Each row was made from one walk, in order. Every step used is in the known rows, and no mark comes twice. Write each row's walk.
Known rows
B/D/C/T: [-1.048 -1.193  0.008 -0.572 -2.109 -2.286  2.122 -3.317 -1.162 -0.519
  4.280 -4.283  3.087 -2.711 -2.891  3.607 -1.164 -3.768]
G/D/C: [-0.865 -1.078  1.806 -1.191 -0.193  2.274  0.259 -1.888 -2.465 -3.656
 -0.947 -2.692  2.210 -4.250 -1.172 -0.426  0.492 -1.239]
T/G/D/C: [-0.084 -3.961 -0.491  0.120  1.294  1.564  1.310 -0.702 -1.631 -4.635
 -2.475 -2.848  0.645 -3.399  0.621  0.761 -1.811  1.434]
T/A/D: [-2.840 -4.285 -0.460 -0.340 -8.205 -1.393  1.358  0.781 -2.294 -0.870
 -4.395 -0.431 -0.871  0.349 -2.330  0.417 -4.191  0.680]
C/T/K: [-4.338  3.391  2.130 -2.755 -1.984 -3.567  2.198 -1.527 -0.925 -0.756
 -2.575 -1.947  3.959  0.505 -2.560  1.245  0.956 -3.134]
B/D: [-1.539 -3.239 -0.326  0.427 -4.138 -2.996  3.871 -1.297 -1.359 -3.469
 -1.522 -0.546  1.166 -0.804 -3.908 -0.074 -1.845 -1.942]
F/A/D/K/T/G: [-1.950 -2.535 -3.783  0.699 -0.151 -0.375  1.927  2.634  0.230  2.766
 -5.781 -0.178 -1.900 -1.232 -5.567  3.532 -2.963  2.195]
K/T/G/D/C: [-0.276 -1.627  1.525  0.444  3.773  3.107  2.648 -1.738 -2.336 -0.184
 -3.363 -2.910 -0.288 -3.042  0.707  1.757  1.662  2.619]
G/D/C/F: [-0.427  0.249  1.404 -3.804 -0.649  2.137  0.578 -2.355 -2.264 -2.006
  3.381 -4.814  4.275 -3.159  0.331 -0.956 -0.460 -2.259]
A/D/K/T: [-1.894  2.462  0.656 -2.593 -0.876 -2.826  0.509  0.751 -1.294  0.703
 -6.305 -0.526  0.303 -1.364 -4.423  2.522  1.081 -1.336]
K/T/A: [-2.780 -0.537  3.720  0.477 -4.345  0.560  5.797 -1.339 -2.224  2.244
 -2.477  0.630 -1.459  2.052 -1.371  0.262  1.796  1.895]
B/D/K/T: [-0.015  1.763  0.693 -0.192  0.203 -4.429  3.398 -0.784 -0.987  0.516
 -1.607 -1.017  0.419 -0.120 -5.085  2.614  1.262 -1.990]
A/D/C/T: [-2.630 -0.613 -0.251 -2.800 -3.335 -0.232 -1.093 -1.966 -1.347 -0.133
 -0.679 -3.850  2.993 -3.664 -2.475  3.638 -1.584 -3.317]
D/C/F: [-0.134  0.532 -0.308 -3.300 -1.669  0.127  2.914 -1.622 -0.620 -2.905
  2.796 -2.909  5.186 -2.302 -0.522  0.524 -1.503 -3.161]
F/A: [-4.014 -3.113 -0.284  0.311 -3.657  2.044  4.063  0.460 -0.133 -1.034
 -1.819  1.369  1.172 -1.389 -5.212 -1.676 -1.132 -0.402]
G/D/K: [-1.787  0.952  2.158 -2.530 -0.229 -2.141 -0.199 -0.050 -1.640 -4.357
 -2.146 -1.772  0.341 -1.559 -2.093 -1.571  1.579 -1.155]
C/T/G/D: [-4.609 -3.232  2.961 -0.847 -1.054  0.728  1.906 -2.123 -1.265 -1.347
 -0.370 -3.565 -0.598 -0.512  1.805 -0.297  0.993  2.017]
G/D: [-3.449 -1.110  3.350 -1.439 -2.313  1.502  1.314 -1.641 -2.746 -3.360
 -2.825 -1.309  0.511 -1.484 -1.063 -3.089  1.511 -0.106]
A/D/K: [-1.723  0.135 -1.811 -2.863 -3.134 -4.268 -0.923  1.876 -0.673 -3.897
 -5.480 -0.623  0.972 -2.139 -4.322  1.468 -2.249 -2.412]

Write each row's walk
[-0.425 -1.325  0.089 -0.002 -3.966  0.972  1.509 -0.472 -3.256  3.505
 -3.675 -1.696 -0.324 -1.616 -2.670  4.089 -2.090  0.310] -> K/T/A/D/C
[-3.351 -0.811  0.514 -2.819 -6.606 -4.967 -0.978  0.160 -1.405  1.470
 -0.246 -3.062 -0.753  0.380 -2.800  3.179 -2.547 -1.762] -> C/T/A/D/K
[-4.197 -3.803 -2.253  0.153 -6.007  2.118  0.805  1.231 -1.104 -0.105
 -4.757  0.390  0.619 -2.309 -6.113 -0.426 -3.788 -0.130] -> F/A/D
[-2.502  0.891 -3.095 -1.742 -1.827 -0.387 -1.892  0.066 -1.307  3.501
 -1.528 -3.733  4.854 -3.692 -6.995  4.729 -4.682 -3.305] -> F/A/D/C/T/K
[-1.443 -1.974 -1.597 -1.500 -6.187 -4.756 -0.428  2.109 -1.379 -1.424
 -4.336 -0.934 -0.870 -0.148 -3.419  1.966 -4.107 -0.634] -> T/A/D/K
[-0.830 -0.668 -1.916 -1.318  0.161 -3.387  1.374  1.534 -0.333 -0.299
 -7.814 -0.656 -1.708 -0.647 -2.694  3.747 -1.296  1.500] -> A/D/K/T/G
[ 0.149 -0.255 -0.218 -2.018 -4.244  1.365  1.835 -1.092 -2.728  5.300
  0.685 -4.038  2.124 -0.742 -0.884  3.611 -3.066 -0.391] -> K/T/A/D/C/F
[ 0.978 -2.819 -2.243  0.570 -1.872 -1.865  2.813 -1.696 -1.490 -3.474
  0.018 -2.051  3.150 -3.065 -4.066  2.424 -2.915 -2.856] -> B/D/C
[ 0.080 -0.892 -1.624 -0.634 -1.887 -6.515  2.338  0.461 -0.539 -4.088
 -0.999 -1.050  1.356 -0.897 -4.905  1.667 -1.860 -2.768] -> B/D/K
[-0.323 -0.605 -2.107 -4.070 -3.783 -0.263 -0.245 -0.586 -1.345 -1.753
 -0.042 -3.579  4.816 -3.459 -1.536  1.631 -4.276 -3.422] -> A/D/C/F
[-0.948 -2.310 -0.435 -1.133  1.293 -3.075  1.006  1.019 -0.915 -5.539
 -3.497 -1.909 -0.864 -1.169 -0.222 -0.184 -0.643  1.443] -> T/G/D/K
[-2.830 -1.567  1.809  0.015 -6.171  0.102  2.441 -0.256 -3.242  3.466
 -5.266 -0.337 -1.825  0.758 -2.181  1.552 -0.997  1.523] -> K/T/A/D
[-3.551 -2.482 -1.868 -1.176 -3.658  2.672 -0.885 -0.908 -0.810  3.128
  1.083 -3.083  2.576 -4.688 -5.174  3.418 -3.158 -2.460] -> F/A/D/C/T
[-1.233  1.517  2.234 -0.662 -2.070 -2.699  4.294  0.095 -1.456  1.560
 -1.594 -0.154 -1.365  1.792 -2.757  1.937  1.813  0.502] -> D/K/T/A
[-1.902  3.563  2.524 -3.104  1.700 -0.778 -1.246 -2.737 -2.716 -0.185
 -0.042 -5.338  4.744 -2.476 -1.949  1.941  0.807 -3.104] -> G/D/C/T/K
[-2.059 -3.119 -2.564 -1.522 -2.007 -0.885  0.280 -0.829 -0.361 -1.071
 -1.738 -3.748  1.417 -3.141 -0.605  4.954 -3.562 -0.590] -> A/D/C/T/G
[-1.509  1.249  4.563 -0.612 -0.716 -0.827  1.833 -0.662 -3.102  2.294
 -1.394 -1.941 -2.351  0.940 -1.471  0.109  2.712  1.548] -> G/D/K/T/A
[-1.995 -1.574  1.635 -1.014 -4.439 -0.480  2.885 -2.240 -1.400  1.026
  3.742 -2.929  1.638 -0.847 -0.688  3.034 -0.909 -1.319] -> D/C/T/A
[ 0.276 -0.390  0.355  1.048 -2.640 -4.952  4.608 -0.470 -2.081  2.676
 -0.523 -1.196 -1.429  1.890 -4.453  3.151 -0.635 -0.259] -> B/D/K/T/A
[-3.930 -2.887 -2.251 -2.190 -6.380  2.198  1.076  0.764 -0.742  1.718
 -0.187 -1.414  2.788 -1.453 -4.342 -1.279 -4.918 -1.194] -> C/F/A/D
